Each row was made from one path, in order. Every step used is in the known rows, and no mark comes twice. Write each row's path.
Known rows:
budis -> vutul -> fitik -> suras -> vagup: [2.42, -3.29, -5.24, -1.30, -3.26, 0.56, -5.61, -0.58, 1.15, 2.98, 0.08, 0.24, 1.54, 3.24, -1.29, -2.90, -0.53, 0.67, -0.31, -4.66, 0.53]
fitik -> budis -> vutul -> vagup -> suras -> loze: [-1.62, 0.29, -6.90, -4.60, -3.53, 1.47, -1.54, 1.96, -0.82, 3.41, -2.42, 0.14, -7.17, 4.67, -2.74, -0.68, -0.67, -3.51, 2.05, -0.71, 3.99]
loze -> budis -> vutul -> fitik -> suras -> kemud -> nilidir: [7.33, -0.15, -3.57, -3.53, -3.71, -0.83, 2.41, -2.01, 1.28, 1.22, 0.05, 3.14, 1.06, 4.25, -5.05, -0.79, -2.11, -1.05, -4.75, -2.71, 2.08]
fitik -> budis: [1.90, 2.41, -2.69, -2.49, -5.42, 2.75, -1.06, -3.35, 2.87, 0.57, 0.92, -1.98, -5.92, 4.78, -1.29, 0.29, -3.58, -3.05, 1.48, 1.08, 1.21]
suras -> budis -> vutul: [2.38, 0.68, 0.70, 3.85, -6.19, 2.61, -3.90, -3.22, -0.09, 2.39, 5.80, 1.64, -4.36, -1.82, -3.51, -0.43, -2.86, -1.21, 0.57, 2.34, -0.83]
kemud -> suras -> budis -> vutul -> vagup: [-2.83, -1.07, -3.71, -0.75, -5.27, 8.87, 0.08, 0.00, -1.47, 2.65, 2.83, -0.89, -5.85, -5.23, -5.85, 1.38, -1.60, -1.52, 0.11, 1.24, 2.21]
kemud -> suras -> nilidir: [-0.17, 1.76, -0.76, -2.78, -4.64, 4.81, 2.91, -1.49, -0.08, 2.53, 0.90, -2.56, -3.27, -4.75, -0.38, 6.60, -2.20, -0.58, 1.09, 5.70, 5.45]
kemud -> suras -> budis -> vutul -> fitik: [-0.93, -2.06, -3.24, 0.01, -5.36, 7.89, -1.68, -2.56, 0.57, 0.86, 2.40, -1.51, -3.14, -2.78, -4.61, 1.63, -0.96, -2.14, 0.77, -0.48, 1.75]
vagup -> budis -> vutul -> fitik -> suras -> loze: [-1.85, -1.00, -4.51, -4.22, -1.54, 3.97, -2.35, -0.57, -3.39, 2.49, 3.63, 3.00, 3.11, 0.99, -2.02, -4.61, -1.42, -0.82, -0.92, -1.17, -2.51]
fitik -> suras: [1.06, 1.04, -2.19, -1.13, -2.47, 3.61, -2.32, 1.12, 1.07, 5.24, 2.23, -2.66, -1.38, -0.80, -3.78, -0.52, -6.28, -0.11, -3.90, 3.81, -0.06]
vutul -> vagup: [2.08, 1.40, -5.54, -2.25, -5.31, 4.95, 0.22, 2.07, 2.51, 4.88, 1.26, -1.18, -4.72, -2.64, -0.79, -2.79, -3.07, -1.25, -3.38, 2.55, -0.10]
fitik -> budis -> vutul: [0.59, 1.41, -2.40, -2.40, -3.68, 2.28, -3.06, -3.80, 2.12, 0.33, -0.48, 0.78, -5.40, 7.01, -2.09, -0.63, -0.76, -1.91, 3.39, -1.05, 3.02]
budis -> vutul -> vagup -> suras -> loze: [-1.72, 1.05, -6.07, -2.80, -2.55, 1.17, -1.62, 3.40, -0.75, 5.62, -2.20, 1.17, -4.06, -1.16, -3.54, -1.03, -0.01, -1.34, -1.11, 2.05, 3.38]
kemud -> nilidir: [3.67, 6.50, 2.90, 0.00, -7.69, 0.70, 2.06, -3.74, 0.80, 2.32, 2.62, 0.42, -1.81, -4.20, -4.73, 3.60, -3.43, 2.81, -5.17, 2.75, -0.20]
vagup -> vutul -> fitik -> suras: [-0.06, -1.97, -4.46, -0.61, -1.44, 1.63, -2.06, -0.52, 3.55, 1.87, 2.95, 2.80, 2.35, -2.62, -4.87, -0.84, -1.10, 0.27, -3.48, -0.27, -1.78]
vutul -> vagup -> suras: [0.39, 1.07, -7.87, -3.56, -4.77, 4.19, 1.98, 3.18, 1.43, 4.56, -1.37, -1.86, -4.78, -5.90, -2.79, -1.01, -3.62, -1.55, -3.46, 3.82, 2.14]
vutul -> fitik -> suras -> kemud -> nilidir: [6.19, -1.65, -5.31, -2.79, -5.30, 0.75, -0.23, 1.23, -0.10, 1.29, 1.75, -1.80, 4.16, 1.54, -1.16, -0.32, -3.70, 0.88, -4.16, -0.06, -1.21]
suras -> loze -> budis -> vutul: [2.36, 4.07, -0.90, -1.18, -2.91, -3.01, -0.57, -0.61, 0.86, 5.64, 1.07, 1.01, -4.18, 4.16, -4.12, 0.79, -2.13, -5.39, -3.10, 2.70, 1.05]
fitik -> budis -> vutul -> vagup: [0.44, -0.10, -5.44, -3.91, -4.13, 4.05, -2.19, -0.66, 1.64, 1.96, -1.16, 1.13, -6.81, 5.87, -1.54, -2.70, -0.36, -1.96, 2.36, -2.32, 3.15]
suras -> vagup -> vutul: [-1.45, 1.89, -1.79, 0.35, -6.09, -4.82, -0.11, -2.60, -2.39, 0.54, 5.40, 2.32, -0.24, -6.76, -5.24, 3.18, -1.46, 1.08, -0.67, 0.61, -2.81]
suras -> kemud: [3.75, 3.15, -2.74, -2.00, -5.26, -1.92, 1.60, -0.73, -2.56, -1.37, 3.50, -1.18, 1.33, 0.73, -0.99, 2.39, -3.34, -0.81, -0.09, 7.89, -0.69]
kemud -> suras -> vagup -> vutul -> fitik: [-4.03, -1.15, -5.30, -2.79, -5.29, 1.87, 1.47, -2.00, -1.24, -0.48, 2.16, -0.98, 0.09, -6.77, -5.88, 4.48, 0.10, -0.21, -0.22, -1.69, 0.22]
loze -> suras -> vagup: [5.56, -1.41, -1.17, -4.36, -4.63, -0.75, -0.03, -1.64, -2.44, 2.57, 1.50, -3.88, -5.09, 0.79, -2.25, 4.18, -0.84, -1.38, 0.06, -0.09, -7.11]
vagup -> suras -> kemud -> nilidir: [2.15, 4.72, -2.87, -3.21, -6.33, -2.97, 5.34, -0.30, -4.44, -1.04, 0.18, -0.79, 0.88, -5.81, -5.52, 6.45, -4.02, 1.32, -2.73, 7.61, 2.22]

Which path is each row?
[5.57, -3.98, -5.14, 0.91, -5.62, 4.76, -4.27, 0.27, 3.22, 3.79, 4.01, -2.96, -0.14, 0.30, -0.59, -3.17, -5.26, -2.23, -3.30, -1.39, -2.54] : vutul -> fitik -> suras -> budis
[1.73, -1.99, -4.48, -1.24, -1.57, 1.21, -6.24, 1.05, 1.97, 4.92, -0.47, 0.08, 0.85, 5.46, -1.29, -2.88, -0.20, -1.42, -1.30, -1.84, 0.96] : budis -> vutul -> fitik -> suras -> loze
[5.43, -1.64, -6.23, -2.65, -5.94, 3.58, -2.91, -3.32, 6.28, 0.03, -0.29, -2.72, -2.37, 6.76, 1.99, -2.58, -1.84, -3.82, 0.69, -3.53, 0.11] : vutul -> fitik -> budis
[0.29, -0.44, -3.79, -5.17, -3.29, 3.12, 1.31, -1.74, -5.94, -1.08, 4.22, 4.75, 5.81, -0.83, -3.38, -2.74, -1.19, 2.86, -1.43, -1.17, -2.28] : vagup -> budis -> vutul -> fitik -> suras -> kemud -> nilidir
[-0.35, -0.14, -3.84, -3.72, -2.76, 5.39, -1.27, -4.42, -0.42, -0.57, 3.28, 3.97, 2.84, 0.04, -0.98, -5.09, -0.26, -0.02, 0.51, -1.59, -2.05] : vagup -> budis -> vutul -> fitik
[0.57, 0.70, -4.31, -1.74, -3.05, 3.93, -2.50, 0.65, 1.85, 4.18, -0.42, 2.17, -3.69, 0.50, -2.01, -3.46, 0.35, 0.26, -0.76, 0.37, 2.13] : budis -> vutul -> vagup
[-0.72, 1.13, -6.19, -4.89, -4.69, 7.31, 2.58, 1.12, -1.57, 3.02, 4.05, 1.64, -2.32, -5.24, -1.41, -4.92, -3.48, -0.63, -2.85, 2.00, -2.62] : vutul -> vagup -> budis
[0.71, 0.06, -5.04, -2.84, -2.99, 1.89, -0.19, 2.06, -0.19, 4.62, -2.22, 2.38, -3.77, -2.78, -0.73, -0.05, 0.05, 0.59, 0.51, 2.38, 5.62] : budis -> vutul -> vagup -> suras -> nilidir
[0.96, 1.36, -2.35, -1.97, -1.05, -0.58, -1.80, 2.87, -0.92, 7.76, 1.39, -0.58, -2.67, 3.24, -5.81, -0.20, -4.96, -3.49, -4.88, 2.34, 0.95] : fitik -> suras -> loze -> budis -> vutul
[0.73, 0.11, -4.79, -3.21, -1.30, 0.71, -1.09, 5.39, -1.30, 9.02, 0.93, -0.32, -3.74, 2.40, -5.41, -1.86, -4.74, -3.55, -5.69, 1.33, 1.05] : fitik -> suras -> loze -> budis -> vutul -> vagup
[-0.93, -1.66, -4.59, -4.16, -1.59, 6.08, -1.82, -2.41, -1.59, 0.87, 3.26, 3.51, 3.53, 0.06, -2.12, -5.47, -1.60, 0.69, -0.57, -1.93, -2.05] : vagup -> budis -> vutul -> fitik -> suras
[-1.01, 0.50, -4.45, -4.03, -2.79, 3.38, 1.09, -0.48, 1.37, 3.55, -1.23, -2.02, -3.03, 1.94, -4.96, 2.64, -0.33, -5.51, -2.18, -0.06, 3.37] : kemud -> suras -> loze -> budis -> vutul -> fitik
[2.33, -2.30, -1.49, -6.40, -3.11, 0.94, 0.68, -2.64, -6.29, 0.99, 2.76, -0.03, -2.82, 0.12, -3.21, 1.97, 0.62, -0.12, 1.68, -1.83, -8.03] : loze -> suras -> vagup -> budis -> vutul
[0.51, -1.52, -5.43, -1.33, -6.89, -4.02, -1.21, -2.87, -0.47, -0.94, 3.89, 1.63, -0.15, -1.87, -2.95, 1.28, -0.32, -0.61, 0.90, -4.43, -2.58] : suras -> vagup -> vutul -> fitik -> budis
[1.21, -0.85, -3.65, -1.66, -3.21, -1.32, 1.09, 0.16, -0.78, -0.11, 3.75, 4.14, 4.69, -3.61, -6.11, 1.78, -0.66, 2.49, -4.31, 0.47, -1.98] : vagup -> vutul -> fitik -> suras -> kemud -> nilidir
[-0.16, 0.22, -7.10, -3.79, -2.80, 1.13, 0.34, 2.64, -2.07, 2.01, -1.90, 1.84, -1.74, -1.31, -3.20, -0.95, 0.00, 0.19, 0.12, 3.05, 3.65] : budis -> vutul -> vagup -> suras -> kemud
[-1.84, 1.44, -2.57, -2.80, -6.06, -1.01, -0.29, -3.70, -6.34, -0.10, 5.53, 2.70, 1.08, -4.09, -2.80, -0.90, -1.99, 1.40, 1.37, -1.42, -3.04] : suras -> vagup -> budis -> vutul
[2.13, -0.81, -2.32, 2.41, -6.55, 4.40, -2.97, -0.06, -0.50, 3.95, 5.15, 1.96, -5.68, -2.89, -3.01, -2.50, -2.49, -1.25, -0.45, 1.03, -0.81] : suras -> budis -> vutul -> vagup
[6.74, -2.04, 0.97, -0.94, -4.54, 4.18, -0.73, -1.90, -0.65, 3.09, 4.13, -3.06, -7.53, 0.19, -3.12, 3.13, -2.35, -3.16, -0.49, 2.71, -7.67] : loze -> suras -> budis
[0.27, 3.64, -3.72, -2.54, -2.60, -2.82, 1.50, 0.34, -0.15, 4.57, -1.94, -0.48, -3.97, -0.99, -6.06, 2.95, -3.29, -4.97, -2.99, 4.65, 3.58] : vagup -> suras -> loze -> budis -> vutul
[4.57, -2.01, -1.83, 3.48, -6.58, 3.28, -5.06, -3.26, 2.10, 1.75, 4.74, 1.14, -2.48, 0.21, -1.33, -2.22, -1.73, -1.91, 0.48, -1.13, -1.42] : suras -> budis -> vutul -> fitik
[4.03, 1.85, -2.93, -1.48, -3.28, -2.57, -1.49, -0.64, 2.61, 5.02, 0.42, 0.55, -2.67, 5.72, -2.37, -0.69, -1.25, -6.04, -3.18, 0.01, 0.61] : suras -> loze -> budis -> vutul -> fitik
[0.69, -1.50, -4.63, -1.38, -1.18, -1.03, -0.55, 0.63, 2.78, 3.53, 2.92, 3.20, 1.19, -0.95, -6.02, -0.28, -1.52, -2.76, -5.18, -0.58, -1.74] : vagup -> vutul -> fitik -> suras -> loze -> budis
[5.80, -2.00, -5.15, -2.58, -3.64, -0.60, -0.82, -2.37, 3.10, 2.95, 0.03, 1.45, -0.94, 3.87, -3.76, -2.74, -2.51, -2.70, -3.27, -5.41, 1.45] : loze -> budis -> vutul -> fitik -> suras -> vagup
[-2.29, -0.86, -3.75, -3.28, -3.51, 0.96, -1.47, 0.44, -6.69, 3.22, 4.95, 0.78, 1.52, -3.37, -4.81, -1.49, -5.00, 1.95, -1.39, -0.94, -2.26] : fitik -> suras -> vagup -> budis -> vutul
[-0.07, -0.54, -7.95, -5.73, -4.01, 1.47, 0.40, 1.24, -2.06, -0.19, -2.21, 0.91, -4.86, 4.64, -2.41, -0.57, -0.57, -2.00, 3.23, 0.17, 4.32] : fitik -> budis -> vutul -> vagup -> suras -> kemud
[6.65, 0.18, -3.72, -2.03, -3.20, 1.44, -0.27, -4.63, 6.77, 1.83, -0.94, 2.33, -1.94, 5.17, -2.61, -3.10, -1.04, -3.73, -2.86, -3.13, 2.25] : loze -> budis -> vutul -> fitik
